Each row comes from the steps of one walk. Every step used is in the known rows, and no mark comes twice. Write the walk behind each row, first mark first.
Known rows:
bilelop -> kalozo -> dena: [ -2  16  23   3 -18   8  -6 -13  -1  -5  19  -3 -12   5  12   4  11   1
  -4   6  -5  17  -5  15   9   3 -10  -5   3   1  18  13  -4  -4  -6]
tizul -> tedop -> pasi -> vibut: [-13 -35 -14  -7  19  13  22 -23  18   1 -10 -26  19   5  10  -9  -5 -36
  12 -14  -3 -20  32  -5   0  11 -12 -12  13  -3 -34 -22 -21   0  28]
buzom -> nokag -> bilelop -> kalozo -> bida: [ 18  14  13   9 -23   2 -22  14 -16  -1  21   5 -11  -6  -3  15  20  19
 -21  16  -4   4 -27  17   3   9  -4   7 -12  13  42  14   9  -7  -8]
tizul -> vibut: [  1  -4   4 -14   5  -2   7 -29  10   6  -5  -3  11   2   6  -1   6 -18
   7  -6  -2  -4  10   2   7  -1 -12  -9  11   2 -17 -10 -12  -5   9]
tedop -> pasi -> regiger: [  9 -18  -4  -8  -1  12  35 -30   0  20 -12 -10  28   8  12   4   0 -18
   3  -8   4  -5  24  -5   3  14  -9 -15  17   2 -30 -16 -32   7  10]
resid -> sena -> buzom: [ 30  23   3 -24 -15 -14   4 -19   8  19   1   2  13   9  -2  12  26   7
 -27  16 -20 -18 -22  15  11   9 -23 -11  24   0 -25 -24 -10  -1  -3]
resid -> sena -> buzom -> nokag -> vibut -> dedoz -> dena: [ 29  16 -17 -18 -16 -14 -19  15   5   1  -2   6   6 -12 -24   7  14  26
 -22  19  -9 -19 -42  19  -9 -13   5   9  -5   1   0 -24  16  -1  -8]
kalozo -> dena -> nokag -> vibut -> tizul: [-15   6   2   7  -1  -8  -5  13   1  -3  -5   7 -25  -7  -7 -17  -8   0
   7   4  -4   5  -7   1  -9 -15  12  10 -12  -8  12  10  18  -9 -11]
kalozo -> dena -> nokag -> vibut -> tizul -> tedop -> pasi -> regiger: [-29 -28 -19   5  15   7  19  12   8   5 -17  -6 -15  -3  -1 -25 -27 -26
  13  -9  20 -10  30 -17 -28  -3  11   9 -17  -2 -12  -9   4   3   8]
kuleso -> regiger: [  3   3  15  -2 -13   2  17 -39  -2   9   0  -6  29   5  -6  12  19  -3
   2   8 -11   2  -9  11  14   7  -9 -21  24   7 -19 -21 -22  -6  -6]
vibut -> nokag -> bilelop: [17 -2 -7  2 15 -5 -5 -4 -4 -1 -1  8 21 -2 11  4  6  9  2  1 -7  3 -3 -7
 14 -2  8  2  3 -1 -3  3  1 15  8]
regiger -> vunus: [ 10   8  11 -16  -2  -4  16 -44   7  13   4   0  14   2  11  10  16  -5
  -5   4 -14 -13   4   4  23   1 -14 -17  28  -4 -21  -7 -19   0   8]
sena -> buzom -> nokag -> vibut -> pasi: [ 26   5 -12 -15  -4  -8  -7  14   2  10 -11   9   9   2 -24  18   5   3
 -31  -2 -19 -30 -20  18   0   8  -5  -9  -6   4  -5 -15   1 -13   9]
nokag -> bilelop -> kalozo -> bida: [  1  20  19   9 -13   0 -15   6 -14   1  20   5 -15  -2   8  13  13  12
 -11  15  -1  13  -7   7  11   5 -12   3   2  13  28  14   2   4 -11]
dedoz -> dena -> kalozo -> bida: [-21  12  24  13 -30   6  -9   4  -9 -10  19  -2 -16  -4   9   7   2  19
  17  15   9  38   0  11   9  -4   0   1   5   2  19  18  -6   5 -15]
bilelop -> kalozo -> dena -> nokag -> vibut -> pasi -> tedop: [-22  -2   7  13   7   2 -11  32  -8 -11  -3  -2 -25   6  -2 -12 -23  -4
  -1 -12   4  10   4  -1 -10   0  -4   7 -17  -8  20  18  13 -12 -11]
tedop -> pasi -> regiger -> vunus: [  9 -13  -2 -18   3   7  41 -48   6  24  -9  -7  28   9  20  11   1 -21
   0  -6   2 -19  31  -6  11  11 -14 -19  29   0 -38 -19 -36  11  19]
vibut -> dedoz -> dena -> nokag -> bilelop: [ -5  14  -5   9   3 -10 -15  19 -12 -15  14   8  -8 -10   6  -1   3  32
  21   6   9  26  -5 -23   0 -10  16   6  -5  -3  15  20  23   8 -15]
vibut -> dedoz -> dena -> nokag -> bilelop -> kalozo -> bida: [-15  27  14  21  -5   1 -29  39 -20 -23  27   7 -36  -5  10   4   0  32
  14  17  19  43  -6 -11   2  -6   8  13 -15  -1  45  36  29  12 -25]
bilelop -> kalozo -> dena -> nokag -> vibut -> dedoz -> bida: [-18  19  11  16  -2  -1 -19  41 -10 -27  25   4 -48   0  -2  -2  -6  21
  12  10  20  33  -5   4  -4 -11   8  16 -11  -3  37  32  29   2 -28]
sena -> buzom -> nokag: [ 37  13   0 -17 -17  -7   0  -7   2   8   4   2  14   2  -7  20  25  10
 -23   8 -21 -17 -25  21  10  17 -12 -15   6   1  -4 -12  -4 -17   7]
dena -> kalozo -> bida: [-12   8  21   7 -18   9   1  -2  -5  -4  15   0  -9   7   8   9   5  10
   3  12   4  22   0  11  17   7  -7  -4   7   3   8  11 -12   1 -11]
tizul -> vibut -> nokag -> bilelop -> kalozo -> bida: [ -1   4   7   5  17   1 -23  13  -5 -12   7   7 -12   3  17   4  -5  -7
   2   5  14  15   6   0   6   0  -2  13 -12   5  21  12   8  18   9]
bilelop -> kalozo -> dena -> nokag -> vibut -> pasi -> regiger -> vunus: [ -4  10   8  -3   1   3   6   8  -7   4   0  12 -20  11   9   2 -14  -5
  -9  -7  14  -3  16  -3  -6   1   1   0  -1   0  11  16  -3   3  -5]
buzom -> nokag -> bilelop: [ 27   3  -4  -1 -16  -8  -6  -7  -5   8   8   7  18 -12  -7   8  23  19
 -13   6 -14 -12 -26   6   1   3   4  -3  -3  12  13  -3   3 -10   1]
resid -> sena -> buzom -> nokag -> bilelop: [ 48  23  -8 -19 -25 -23 -13   2   2  18   9  11  16  -5 -12  16  37  26
 -40  21 -22 -30 -46  16  -2  10 -11  -1   3  13   0 -22   7  -6   1]
buzom -> nokag -> bilelop -> kalozo -> dena: [ 16  16  10   7 -28  -1 -23   8  -7  -6  26   6  -9 -10   1   8  20  21
 -15  11  -7   2 -27  14  -4   3   3   7 -19  14  42  15  12  -7  -4]
pasi -> vibut -> nokag: [ 15 -20  -6  -2  24  10   9 -17   2 -10 -13  -9  32  10  18  -5  -4 -13
  14 -10 -10  -3  10   5  16   3   6   0  17 -11 -25  -3 -16   6  20]
nokag -> bilelop: [ 11   9   1  -1  -5 -10  -1 -14  -4   9   6   6  14  -7   4   8  16  10
  -4   5 -12  -3  -6  -4   9   1  -4  -5  12  10  -2  -3  -4   2  -1]
buzom -> nokag -> vibut -> tizul -> tedop -> pasi -> regiger: [  0 -42 -29  -5  10  13  23  -5  13  16 -29 -13  22  -2 -20 -14 -20 -29
  -9 -16  12 -37  13  -9 -28   7  10   7 -19   3 -24 -32 -13  -2  22]
vunus -> regiger: [ 20   6  19  -4 -13   7  28 -48   4   8  -6   0  20   4   6   3   5  -7
  -9   2 -14  -5   5  -3  12   1   0 -12  29 -11 -19  -6 -21 -11   5]
kalozo -> dena -> nokag -> vibut -> pasi -> regiger: [ -5  -5  -4   5   3   2   8  14 -12   8 -11  13  -9   3   2  -9 -15  -1
   4  -8   6   4  11  -1 -13  -4  10   2  -4   4   2   9   2  -4  -8]

Which walk is each row?
[ -5  20  17   5 -15  -6  -9  22  -6  -9  17   4 -36  -5  -3  -3   8   7
  -4   6  -1  17 -12   9  -5  -6  -2   2  -6  -1  41  20  18 -11 -24]	bilelop -> kalozo -> dena -> nokag -> vibut
[ -9 -21  -8   2  21   0   6  -4   1   9 -25  -5  19   2 -10  -7 -22 -15
  -2 -17  -9 -16   8  -1   1   0  -8  -1   3  -4 -24 -15 -13  -8   5]	nokag -> vibut -> pasi -> tedop
[ -4   6   7   8  -3   8   1  25 -13   1  -2   8 -19  11   0  -5 -16  -2
  -5 -10  15  11   9  -2 -14   5   5   5 -11   3  20  18   3  -2 -14]	bilelop -> kalozo -> dena -> nokag -> vibut -> pasi -> regiger
[ -1  22  15   7 -17  -3 -19   1  -5  -3  26   7 -14  -6  12   7  13  12
  -7  12  -4  11  -9   6   4   0  -4   4  -3  12  29  15   6   4  -7]	nokag -> bilelop -> kalozo -> dena
[ -1 -21  -4  -7   8   9  24 -25   8   3  -9 -19  24   6  12   2   0 -25
  11 -10 -12 -11  21   4   8  11 -13 -13  20  -4 -28 -14 -26   0  20]	tedop -> pasi -> vibut
[ 13  -7  -8  -2  -5  -1  -1  -3   5   6 -18   1  13  -6 -26  -4   0  -3
 -14  -3 -12 -23 -23  10  -8  -4  12   6 -13  -1   0 -13   1 -12   4]	buzom -> nokag -> vibut -> tizul
[-14   7   2   8  -5 -11  -3  17  -2  -4 -10   1 -13 -10 -14 -12  -9   7
  14   1   3  14  -7  -7 -14 -17  13  10  -6 -12  10   7  16  -2 -16]	dedoz -> dena -> nokag -> vibut -> tizul
[-26 -28 -18  -3  18   5  15  -7  22  10 -22 -16   3  -3 -16 -13 -19 -35
  -2 -12   3 -24  21 -12 -11  -1  -2   0  -9  -4 -26 -27  -7   6  18]	nokag -> vibut -> tizul -> tedop -> pasi
[ -6   3   1   1   2   7  -4 -15  -1 -10   4  -2   9  -3   6   0  -1  13
  18   3   2  19   3  -4  11 -11   7  -3   7  -6 -10   3  -2   8  -3]	vibut -> dedoz -> dena
[ -5  25   6  13  -3  -4 -21  30 -12 -23  22   3 -19  -3   4   4   2  31
  11   5  18  34  -8 -22  -2  -2  10   8 -12  -3  32  30  24  12 -21]	vibut -> dedoz -> dena -> nokag -> bilelop -> kalozo
[  9  25  13   5 -10 -10  -7  19 -11  -4  20   5 -13   3   2   7  17  16
  -9   1   3  17 -12 -13   0  12  -6  -2  -2   1  30  22  12  -1 -20]	dena -> nokag -> bilelop -> kalozo
[-17 -31 -21 -14  25   5  33 -29  21  22 -29 -11  17   2  -1  -9 -25 -40
  -2 -14  13 -45  38 -20 -12   2   0  -1   5   0 -47 -36 -25  16  28]	nokag -> vibut -> tizul -> tedop -> pasi -> regiger -> vunus
[-14 -27 -10   2  24  10   7 -23  20  -4 -19 -17  19   9   3 -18 -14 -30
  11 -15  -2 -22  20 -10  -2   8   3   5   3  -6 -41 -17 -16  -1  25]	pasi -> vibut -> tizul -> tedop
[ -1   4  -7  -3  16  -4   3  13  -3  -8  -3   5  -8  -1 -11  -4  -2   8
   5  -1   3   5  -7  -9   4  -7   7  -2  -1  -9   2   4  14  -5 -15]	dena -> nokag -> vibut -> dedoz
[ 15 -10  -8  -4  -5   4  -3   2  -1  10 -15   4  13  -2 -23   3  -1  -1
 -18  -9 -13 -19 -16  12  -3  -2   4  -3 -10   4   3  -8  -1 -13   5]	buzom -> nokag -> vibut -> pasi
[-18   8   0  13   3  -7 -14  29  -9 -19  17  10 -38  -8  -1  -6  -5  22
  24  11  11  26  -2   6  -2 -20  14  14  -3  -2  19  22  28  -1 -21]	kalozo -> dena -> nokag -> vibut -> dedoz -> bida
[ -2  16   6   7 -11 -14  -9  10 -10  -3  21  12 -19 -11  13  -2  15  22
  10  12  -7  16  -9  -2  -1  -6   4   2  -1   6  25  21  20  -6 -13]	kalozo -> dena -> nokag -> bilelop
[ -4   5   3   3  12  -1 -26   8   5 -17  11   9 -10  -2  21  -2  -4  -5
   7  -1  10  13   5  -2   0  -6   7  12 -18   6  22  13  11  17  14]	tizul -> vibut -> nokag -> bilelop -> kalozo -> dena
[-30 -29 -18   4  26  13   8   9  10 -23  -3 -24  -4   0  14 -18 -19 -14
  38 -13  18   9  33 -24  -8   0   8  -1  -4 -15 -18   1   7   7  14]	tizul -> tedop -> pasi -> vibut -> dedoz -> dena -> nokag
[-16 -25  -4  -5  28   5   4 -20   9   5 -24  -8  21  12   7 -10 -25 -30
  10 -26   2 -11  26 -10   2   6 -14  -4   0  -5 -37 -11 -18  -5  22]	tizul -> vibut -> pasi -> tedop
[-11   4   2   6  -4  -8  -5  23  -8   0  -8   4 -12  -5 -11  -5  -8   8
  10  -6   1  17   0  -5  -9 -14   6   0  -2  -7  13  13  14  -2 -15]	dedoz -> dena -> nokag -> vibut -> pasi
[ -4   2   2   6   6   6   0  -9  -2  -8   9  -1   2   7   4   5  -1  13
  15   4   9  18   7   2  16  -3   0   2  11  -3 -17   7  -3   9  -5]	vibut -> dedoz -> bida
[ 24 -19 -14  -5  -2   9  12  -2  -7  18 -23   7  28   4 -18   2  -8  -4
 -16 -14  -1 -24  -4   7 -12   5  10   0  -5   9  -9 -15 -15 -10   6]	buzom -> nokag -> vibut -> pasi -> regiger
[-24 -26  -9  -2  14  14  17 -21  22   8 -15 -18   8   7  -1 -13 -15 -32
   3 -12   6 -14  26 -16  -2   9  -7  -6  -7  -9 -35 -20 -14   8  24]	vibut -> tizul -> tedop -> pasi
[ 11 -14 -28 -21  -3  -8   2   8  26  17 -20 -10   6  -1 -31  -5   1 -18
 -37   4  -6 -52 -20   7 -22   6  -8   6 -18  -1 -25 -46   4  -2  19]	resid -> sena -> buzom -> nokag -> vibut -> tizul -> tedop -> pasi
[  5  -2   0  12  13   4 -20  10  -3 -22  12   1   4   1  25  -2  -3   2
   9   1  -2   7   3   4   6   2  13  14  -5   3  16  16   2  16  14]	pasi -> vibut -> nokag -> bilelop -> kalozo -> dena
[ -8  -9   1 -10  13   7   3 -21  11   8 -15   0  11  11   4  -2 -10 -25
   3 -17   1  -5  20  -4   6   2 -11 -10   1   1 -25  -7 -14   1  18]	tizul -> vibut -> pasi
[ -7   6  -4   7  10  -8  -3  26  -8 -14   7   5 -22   0 -10  -2  -3  19
  16   4  14  20  -3  -3   1 -11   8   8   4  -7   6  14  20   1 -22]	dena -> nokag -> vibut -> dedoz -> bida
[ -4  11   6   3 -14 -15  -1  16  -8  -3   2   2 -15 -16 -10  -4   8  14
  13   4  -2  18 -11   2  -9 -17   5   0   8  -6  21   8  15  -8 -24]	dedoz -> dena -> nokag -> vibut
